Each row was made from one walk, in order. Every step used is in the known rows, and no mark comes twice. Write each row's walk.
Known rows
S-K-A-X: [-33  -2 -64  24  16  52   0 -11 -36  14  -6 -24   6  -9  18 -22  10   2
  18 -15  10  71 -29 -29  -2   6  32  29 -65]
S-K-Y-L-G: [ 28 -29   3  35   6  -2  56  25   8  84   8  12  15 -13  43 -30   5  21
  -3   4  20  51 -27 -50 -50 -18 -23  28  18]
G-L-Y-K: [ 26  26  24  45   4 -11  28  30   5  46  28  15   4 -41  12  10  -9 -29
  33 -10   6  41 -29  -4 -50  -4  21 -16 -13]
S-K-A-Q: [-20 -14 -29  37  39  39  -9  15 -22  38   5   3  16 -11  22 -27  35 -15
  24 -51   1  40 -13  -3 -41  25   8  33 -60]
E-B: [ 19   0  51  28  20  20  19   2 -21 -12  -2  16  10  22  -3 -19  38 -19
   6   0 -11  10 -38  -9 -35 -18   9  20 -43]
G-L-N: [ 16  31  21 -13  -2   5  37  37  -2 -11  20   5  12  27  12   5  39 -59
 -22   4 -41 -19 -59  -6 -11  -4  24  25 -38]
X-A-K-Y: [ 24  -7  18  45  23  20   1 -16 -12  38  -4  12 -25 -10  16 -14  -1  27
  -9 -11 -21  32   7  29 -13 -14  -3  26  -5]
K-Y-L-N-B: [ 21  -6  16   2  13 -35  27  60  -2   5 -31 -30 -12  52  11  23  41 -30
 -77 -19 -51  13 -22 -21 -43 -27 -36  40  17]
K-A-Q: [-12  -1 -20  43  11  28 -22  25 -19  11   3   9  12   6  -1 -13  49 -18
  10 -49  -4  12 -37   6 -37  23  22  28 -62]
E-B-V: [ 23   2  49  -7   2  16  20   6 -11 -14   9   6  17  31 -34   8  26 -20
  13  -5  -5  30 -53  -5 -31  -9  -2   7 -62]
E-B-N: [ 29 -13  54   4  13  18  -1  12 -30 -43 -15   1  23  41  -7 -52  41 -38
 -34  -6 -26 -11 -51   0 -30 -10  -5  24 -51]
Q-A: [ 14   4  16  20 -26   9   2  34 -17  11   0  -3  13   0  -3 -33  23 -16
  -7 -15  21   7 -49 -22 -15  13   3  47 -76]
N-L-Y-K: [ 20   7  14  54   0  -1  11  13 -32  41  52   8  -6 -60   7   6   6 -23
  19   2   8  37 -38  -8 -40  -8  -3 -40  11]
J-N: [ 24  -8  37   6  -1   9 -10  35 -17 -22  10  -3  20  -2   3  -7  37 -13
  -2  11  -5 -32 -66   1 -13  14   9  28 -47]
B-V: [ 15   2  29  -1 -21   9  12  16 -21 -11  18   9  20  12 -29  22  38  -8
  22   5  -2  19 -72  -7  -6   6   2   7 -63]
L-N: [ 20   5  30   7 -10  21   6  33 -19  -2  -7  -6   2   9  -1  -7  51 -36
 -37  17 -18 -22 -58  -3  13 -14   1  27 -45]
J-N-B-V: [ 14  -7  45 -27  -3 -19  -5  41 -11 -43 -16 -37  18  46 -24  36  20 -36
 -18 -16 -27  -5 -76  10 -18  24 -38  18 -61]
V-B-N-J: [ 26 -35  53   1  -6   8 -27  24 -42 -59 -37 -12  32  56  25 -50  59 -72
 -18  -8  -9 -25 -47  36 -18   7 -11  19 -57]
A-K-Y-L-N-B: [ 37 -17  15  20  35 -28  40  51 -11  13 -35 -36 -27  32  33  24  10 -26
 -83 -10 -55  41   3  -6 -41 -39 -45  22  30]
S-K-A: [-13  -8 -13  28  15  33   4 -11 -27  31   1  10  11 -15  15 -31  30   7
  23 -10   3  43 -17 -10  -1  29   1  13 -68]
X-A: [ -5  14  16  37 -10  43 -17   0 -19   3   0  18  -5  14  -8 -24  29  11
  17  -6 -10  -8 -47   0  -1  12  24  33 -50]
K-A: [ -4   5  -2  29 -11  23  -7   3 -25   4   0  19   7   1  -9 -21  45   5
   8  -4   0  19 -39  -3  -2  29  14  13 -65]
S-K-Y: [ 15 -22  23  19  31   1  28  -3  -9  47  13   8   6 -21  25  -9  32   9
  11  -5   0  35  -9 -11 -29 -16 -15  32 -10]
V-B-N: [ 19 -24  55  15 -11  24  -8   3 -45 -42 -46   1  32  21  17 -35  55 -61
  -9  -7  -7  -6 -51  14 -35  -7  15  24 -50]
A-X: [-12   4 -19  30  -1  33   4  10 -38 -22   1 -16   7   5   4   6  24  -9
   7   3   6  24 -66 -34 -13 -30  48  37 -42]
G-L: [  8  26  25  17   1  -3  36  16  -7 -13  36  32  22  19  11   5  33 -33
  28  -5 -20   1 -59 -19 -38  -1  43  24 -36]
X-A-K-Y-L-N-B-V: [ 32  -2   2  -4  14  -8  17  40   4  20 -39 -41 -34  56  -5  25 -17  -8
 -72 -27 -62  60   2  17 -24 -11 -50  18   7]
Y-K: [ -1  -8  21  48   3   5  15  25 -41  25  12  15  -7 -27   5  17  18 -10
   4  16  18  28 -33 -10 -25 -14   1  -7 -29]
G-L-Y-K-S: [ 37  12  -8  19  -4 -17  -1   0  -2  72  31   9   9 -49  21  23 -12 -27
  36 -23   2  27   6 -10 -47  -8  17 -13   3]

Write each row's walk
[ 33   7   5  16 -15  16  22  57 -20  -7   3   0  -1  23   9  -7  48 -26
 -31  17 -23  -3 -51 -34 -21 -13  15  28 -16]
Y-L-N
[ 57 -14   4  25  19  -3  36  44 -10  27   2  -7 -17  -4  35   4  18  -7
 -56  11 -33  39   2  -7 -28 -36 -12  18  28]
A-K-Y-L-N
[-10  21 -71  52  -3  30 -11   6 -43  33  32 -26 -13 -53   2  -5 -17 -17
   9 -16  16  89 -29 -22 -26   4  23 -33  -6]
N-L-Y-K-A-X
[ 48  11  29  13  -4   6 -17  20 -12  -4  47 -11  20 -35   4 -20  27 -29
  14  -2 -14 -27 -67   4 -33  21   2  -7  -6]
J-N-L-Y
[ 37  -4   5   2  -2   1  -1  79 -13 -22  10 -12   3  56  18 -19  50 -34
 -41  18 -25 -17 -44  -8  -6   2  -5  21 -27]
Y-L-N-J
[ 35  35  35  28  -2  -2  20  17  18  17  24  17  22 -13   7 -10  20 -29
  38 -14  -9   8 -47  -3 -40   6  35  13 -29]
G-L-Y
[ 50  -9  -9   8  -9  -8 -35   5 -35  48  54 -18   5 -64  17  12  -2 -25
   8  -8  -2  -3 -12   0 -37   6 -14 -31  28]
J-N-L-Y-K-S
[ 25   5  18  -4  -3   9   0  23 -37 -33  56   4  20   0  10  -5  39 -31
   5   9 -27 -29 -78 -10 -25  17   9   0 -13]
J-N-L
[ 19   2 -33  44  22  15 -37  47 -20  38  45 -16   1 -54   7 -12   2 -42
   0 -54   0  25 -22  19 -63  45  -6 -28 -10]
J-N-L-Y-K-A-Q
[ 22 -30  33  -6  -4  -7 -28  44 -34 -51   4 -11  24  53   8 -48  52 -31
 -31   4 -18 -38 -62  21   4  17 -22  24 -59]
B-N-J
[ 35  -6 -17  27  -6  -8 -18 -16 -43  69  54   1   0 -64  13  19   5 -21
  25  -9   5  24  -3 -16 -38 -16 -11 -36  25]
N-L-Y-K-S
[ 23 -10  27 -11   0   4  -9  55 -16 -20   2 -24   3  47  11 -18  54 -43
 -47  16 -20 -41 -51  23  26   4 -23  25 -53]
L-N-J
[ 41 -18  17  -8  22 -36  40  53  -5   6 -28 -42 -20  40   5  48   1 -29
 -73 -16 -54  67 -10   0 -36 -27 -61   8  12]
A-K-Y-L-N-B-V
[-12  -2 -15  48  -4  15   2  17 -33  32   5  19 -13 -24  -1  -3  21   2
   0   0  17  49 -16  -2 -10  21   0 -15 -50]
Y-K-A
[ 14 -13  38   8 -12  19   4 -10 -68 -54   3   6  30  22  19 -35  58 -82
  -7 -11 -24  -7 -63   1 -42 -10  12  -2 -15]
V-B-N-L
[ 51 -29  14  55   1  -7  55  28   1  63   0  16   2 -12  43 -12  -9  21
 -17  16  13  52 -21 -29 -45 -31 -20   6  33]
A-K-Y-L-G
[ 58 -26  -2  45 -20 -12  49  49  11  84 -10  -1   7 -16  36 -41 -33  12
 -37  -9  28  62 -11 -39 -44 -16 -33  28  -1]
Q-A-K-Y-L-G
[ -6  10 -31  23 -21  26  -2  30 -27  -4  -6 -37  11   3  -3 -22   2 -20
 -13 -19  29  32 -56 -42 -14 -16  32  62 -73]
Q-A-X
[ 12 -22  -9  24  -8  -2 -12  -2 -46  50  16  12  -1 -32  13  28  18  -5
   6   2  13  13   1 -18 -16 -23  -4  -1 -12]
Y-K-S
[ 12  -6  19   0 -13   8   1   8 -58 -47  44   8  24  16   4 -35  51 -46
 -17   3 -35 -21 -80 -15 -23   2   2   1 -19]
B-N-L
[ 37 -14   1  35  -9  -2 -31  -2 -24  81   4  -6  -1 -63   8  18   2  -2
  18  -8  19  24   7  -2 -26 -12 -10  -8  -2]
L-Y-K-S
[  4   0 -21  73  18  20 -29  40  -9  64  -5  -6  -8 -52   0  -9   8 -18
  12 -55  23  53  -3  22 -53  25   0  -7 -40]
L-Y-K-A-Q
[  9  -3  17  24 -24  15  36   4 -33  26  43  19  19  -1  16 -24  28 -25
   6  17   8  -8 -93 -32 -12  -8 -10 -15  -9]
N-L-G
[ 12   1  16  55  12  46  -7 -12 -28  12  -9  14 -15  -6  13 -23  -3  15
  11   1 -15  20 -17  20  -1  -3  10  16 -38]
X-A-K
[ 29  -3  15 -26  -2 -38  32  64   5  -1 -20 -39  -5  61 -19  45  30 -29
 -67 -23 -49  38 -38 -20 -39 -13 -48  25  -1]
K-Y-L-N-B-V
[ 28  -9  22   2 -23  12  14  28 -22   7  42  -2  26  -5  19 -28  16 -30
 -10  20   0 -35 -99 -19 -13  14 -16  -7  -7]
J-N-L-G
[ 34  -7   7  37   2 -16  23  33  -5  18  22  25   7   4  16   8  44  20
  -3  -1  -8  29 -23 -36 -59 -19  13  33  13]
K-Y-L
[  2  28  33 -45  -3 -28  44  45   8 -30  -7 -34  11  75 -17  44  25 -82
 -38 -24 -57   9 -69   0 -19   1 -20  13 -53]
G-L-N-B-V
[  1   2  41 -31  -8 -10  12  40 -16 -25 -28 -47   2  55 -30  34  38 -56
 -51 -10 -40   2 -70   7   4  -3 -47  17 -64]
L-N-B-V
[ 16 -19   4  -1  37 -24  43  48  -4  30 -30 -36  -9  38  35   6  25 -27
 -60 -22 -45  35  -1 -28 -46 -26 -50  41  20]
S-K-Y-L-N-B
[ 49 -18   9  52  22 -14  37  24 -16  26  16  20  -6 -13  33   9  12  20
  -5   9 -15  57   4 -19 -55 -31   3  12  25]
A-K-Y-L
[ 42  -7  47  21 -12  19 -14  -8 -48 -23  -6  -7  29  -9  13 -47  45 -78
   4 -20 -12   1 -54  17 -49   2   8  -9  -9]
V-B-N-L-Y
[ -7  10 -52  57  -2  36 -19  15 -23  46 -15 -32 -14 -51  -6  -8 -15   4
   7 -15  33  85 -18  -8 -14   3  24  -8 -42]
L-Y-K-A-X
[ 42  -6  40  25  15   3   4  15 -36   3  28  -9   0 -19  -1 -44   2 -56
 -25 -11 -16  28 -31   6 -59 -11 -24 -39   7]
E-B-N-L-Y-K
[ 63 -12  -8  16  -4  -6  35  66   1  42 -12 -26 -12  -2  30 -26  -2 -20
 -76  -8 -12  46  11 -18 -34 -19 -26  46   0]
Q-A-K-Y-L-N
